Each row was made from one walk, in order. Every step used is in the known rows, and no mark comes twice. Write each row's walk.
Known rows
resus/boga/nugus/tevan/tevav/vupe/boka: [-20 -89  14 -25 -40  64  14   9 -41  35  34  10  25  -5  -9 -20  22  13
 -38 -11 -51 -24 -20  46  11]
tevav/tevan/nugus/boga/resus/zumeda: [  9 -37  12 -34 -10 -33  35  26 -40 -53 -57   8  24  22  66  19  -9  -6
 -25  12   0 -54   2   8 -36]
boka/geti: [-20 -35 -25 -28 -20  38  -6  16 -37   7  -1   8  53  36  16  -8 -51  -7
 -19  -4  20 -33  31 -18 -33]
zumeda/resus/boga/nugus/tevan/tevav/vupe: [ 12 -60  28 -42 -36  58 -23  -6 -43 -24   4  23   1   6  10 -13  14  49
 -36  -4 -67 -43 -44  38  26]
resus/boga/nugus/tevan: [-43 -66 -17 -37 -17  45  11  17  -5  -1   9  51  40  29  25  -2 -27  15
 -17  -2 -22 -61 -11  28  -8]
zumeda/resus/boga: [-25 -38  -1 -25 -20  72  -2  44 -44 -41 -37  20  34  31  33   3 -62 -14
   0  34  -7 -33 -27  22 -19]
geti/vupe: [ -8 -31  -3 -17 -24  60   3   3 -52  -3  16  -6  37  22  18  -3 -58  -8
 -58  13 -17 -19  -3  19 -12]
geti/boka/tevav/vupe: [-21 -45   4   9   1  47  13   5 -47   0  38 -27  27 -14  10 -10 -41 -12
 -43   7 -12 -24   1 -19  20]
vupe/boka: [-66 -48 -11 -18 -29  76  37  28 -48  31 -16 -14  65  23  18 -17 -52 -14
 -20   6  12 -27  19  13 -45]
tevav/tevan/nugus/boga/resus: [ -8 -20  11 -34 -17 -12  34  -1 -35 -50 -35 -16  19  27  62  29   9  20
 -32   6   4 -39  15  -2 -32]
tevav/tevan: [-31 -39   8 -27 -18  35  29  43 -54 -20 -16  -9  33  34  39  17 -49  -5
 -46  12  -9 -47   4  19 -17]
zumeda/resus/boga/nugus/tevan/tevav: [ 11 -77  10 -50 -25  70 -16  -2 -26 -18 -26  34  16  26  18 -12   1  28
 -17  -7 -30 -59 -35  31   2]
geti/vupe/boka/tevav/tevan/nugus/boga/resus: [ 11 -45   8 -22 -17  30  34 -10 -22  -2   6 -53  28 -19  50   3  35 -21
 -39  -3  29 -19  20  -9  -2]
geti/boka/boga: [-32 -40   5  21  11  63  33  21 -34 -14  11  15  47  31   6  -4 -56 -39
 -32  19  19 -32  19 -13  -1]
boga/resus: [-48 -12 -13 -33 -34  33  -2   2 -44 -22 -33  -2  37  36  45  -5 -47  19
  -5   6  18 -35  31  19 -47]
vupe/tevav/tevan: [-36 -46  17  -8   1  74  31  57 -75   9 -40 -34  40  30  44  27 -48 -26
 -41  12  14 -45  14  11 -39]
boka/boga: [-37 -39   1   2 -20  55  10  23 -29 -24   6  37  53  45  16  -3 -73 -28
 -17   0  15 -29  48  -2 -13]
tevan/tevav/vupe/boka/boga/nugus: [-32 -59  22   5 -41  76   8   1 -41  20  39  35  34   8 -38 -37  -1  -1
 -32 -12 -29 -22  37  23  13]
boka/tevav/tevan/nugus/boga/resus: [  4 -42   7 -29 -13  -6  22  -7 -11 -50 -19 -18  24  13  64  22  11  -1
 -19 -17  28 -45  39 -25 -14]
boga/resus/zumeda: [-28 -31 -13 -33 -20   8   1  32 -52 -26 -54  20  42  27  56 -17 -69  -8
   3  10  10 -47  18  29 -49]
geti/boka/tevav/tevan/nugus: [ 31 -77   8  -6  16  44  32  19 -24 -20   0 -38  30   8  29  10  -4 -46
 -37  26   3 -55  -5 -13  18]
geti/boka/tevav: [-21 -62 -10   1   8  61  18   5 -31   5   7 -16  42  10  20  -8 -54 -27
 -25   2  27 -43  11 -25  -4]

Which walk is each row?
[ -5 -55  23  -6   9  38  50  24 -48 -14 -38 -25  33  25  40  42  -9 -19
 -48   4   5 -31   7 -22 -39]  vupe/tevav/tevan/nugus/boga
[ 36 -22  11 -17   6  28  13  -1 -47  -4 -23 -54  19   8  48  29  40 -15
 -49  14  34 -20  14 -25 -28]  boka/geti/vupe/tevav/tevan/nugus/boga/resus
[-47 -68   1 -22 -20  66  37  50 -38  24  -5 -37  51   2  35 -10 -32 -38
 -21  -8  31 -42  32   1  -9]  vupe/boka/tevav/tevan
[  2 -70   7 -50 -38  79 -16   8 -39  29  10   5  23 -11  -9 -37  47  23
 -21  -9 -27 -32 -31  19  16]  zumeda/resus/boga/nugus/tevan/tevav/vupe/boka/geti
[-27 -47  30 -12 -43  47   5 -14 -53  10  17 -25  33   3  27 -25  18   9
 -31 -39   2   1  46  23   0]  nugus/tevan/tevav/vupe/boka/boga/resus
[ 28 -80  10 -16 -21  73  22  23 -30  16  18 -47  45  -8  18  -4   6 -60
 -48  17  -3 -28   5  11  20]  geti/vupe/boka/tevav/tevan/nugus
[-39 -55 -19 -20 -22  52   4  32 -14 -11   4  65  36  37   1  -1 -45  -3
  -6  27 -20 -59  -5  29 -14]  resus/boga/nugus
[  3 -38  -5 -29 -15 -22  22  -2 -26 -45 -51  28  38  25  52   3 -30   2
  -7   3   3 -41  13  -4 -49]  tevan/nugus/boga/resus/zumeda
[  6 -30 -20 -21 -19  48 -16   2 -46  12  21  -7  44  20   8 -10 -40 -15
 -49  11   5 -15   7  -7  -6]  boka/geti/vupe
[ -4 -78  13 -26 -25  51  -5 -23  -6   0  17  55  39  38   1 -18 -10  15
 -35 -46 -10 -55  37   9   8]  boka/boga/nugus/tevan/tevav
[ -2 -87  -1 -31 -33  52  -5   8 -35  47  43   8  32  -7 -22 -27  40   8
 -30 -19 -29 -26  -8  18  15]  resus/boga/nugus/tevan/tevav/vupe/boka/geti
[-30 -69  14 -38 -46  65  17 -24 -50  47  27  -6  30  -1  -6 -33  22  47
 -56 -31 -47 -34  -2  29   0]  boga/nugus/tevan/tevav/vupe/boka
[-65 -30   3 -14 -37  65  32  22 -68  26  18 -18  48   1  12 -19 -40   2
 -39   9 -21  -4   7  16 -24]  tevav/vupe/boka
[-21 -70  20 -27 -42  55  22  -8 -73  40  18 -41  36  -3  13 -17   3  20
 -60 -36 -32   2   2  22  -7]  nugus/tevan/tevav/vupe/boka
[-39 -19  -9 -22 -14 -17  27  12 -42 -31 -47  29  35  24  58   1 -60  13
  -6  -9  25 -36  17   1 -54]  nugus/boga/resus/zumeda
[-17 -63   8 -12 -21  78  27  38 -44  30  23 -50  40 -12  28 -11 -18 -48
 -50   5  15 -27  11  13  14]  geti/vupe/boka/tevav/tevan
[-52 -47 -13 -49 -24  44  15 -17 -16  14   3  35  47  31  29 -17 -27  45
 -38 -20 -19 -65   8  11 -23]  boga/nugus/tevan
[ -1 -68   7 -26  -6  -2  45  34 -20 -10 -46 -16  41 -10  63  -8   3 -39
   1  -9  36 -46  26  -8 -22]  vupe/boka/tevav/tevan/nugus/boga/resus/zumeda
[-71 -28  11   3 -38  77  24  19 -29  18  46  49  50  11 -17 -38 -23   1
 -28   6 -22 -33  36  14   6]  tevav/vupe/boka/boga/nugus
[ 27 -61  11 -18 -10  10  35  19 -31  -7 -19 -29  30 -24  56  -6  12 -47
 -29   3  21 -29   5   5  -3]  geti/vupe/boka/tevav/tevan/nugus/boga/resus/zumeda
[ 52 -55  14 -13   2  71  -4  30 -53  15  -8 -48  35  18  20  16  10 -54
 -56  32   3 -31  -1  -4 -10]  boka/geti/vupe/tevav/tevan/nugus
[  3 -65  34   4  -5  47  15 -33 -34   2  55  21  12   5 -17 -23  17  24
 -66 -20 -39 -41  -3   2  41]  geti/boka/boga/nugus/tevan/tevav/vupe
[-50 -47 -27 -30 -26  67  19  28 -42  45  -9 -15  67  21   6 -25 -34 -24
 -13   0  35 -24  32 -11 -43]  vupe/boka/geti
[ -2 -61  29 -14 -35  39  -7 -30 -28  -6  51  46  21  19  -9 -21   2  34
 -56 -43 -44 -37  28  12  29]  boka/boga/nugus/tevan/tevav/vupe
[-12 -30  20 -18   2  26  39  15 -47 -24 -60 -37  23  24  61  36  10  -2
 -29   9  24 -35  24 -10 -53]  vupe/tevav/tevan/nugus/boga/resus
[  0 -83  13 -15 -30  89  14 -23 -21  43  41  20  43   7 -15 -36  12  -5
 -54 -27 -10 -29  18  25  19]  geti/vupe/boka/boga/nugus/tevan/tevav
[ -5 -75   1 -47 -30  45   0 -33 -27  15  -2  22  30  33   7 -16  -5  43
 -42 -41 -25 -61   7  21 -14]  boga/nugus/tevan/tevav
[  3 -39 -10  -4  -1  87 -11  19 -56  40   1 -29  45  19  10  -1 -40 -38
 -39  11  26 -13  18 -14 -28]  boka/geti/vupe/tevav
[-29 -87  12 -18 -26  75  23 -13 -17  38  13  33  54  22 -10 -35   0   0
 -28 -41   4 -44  38  13  -4]  vupe/boka/boga/nugus/tevan/tevav
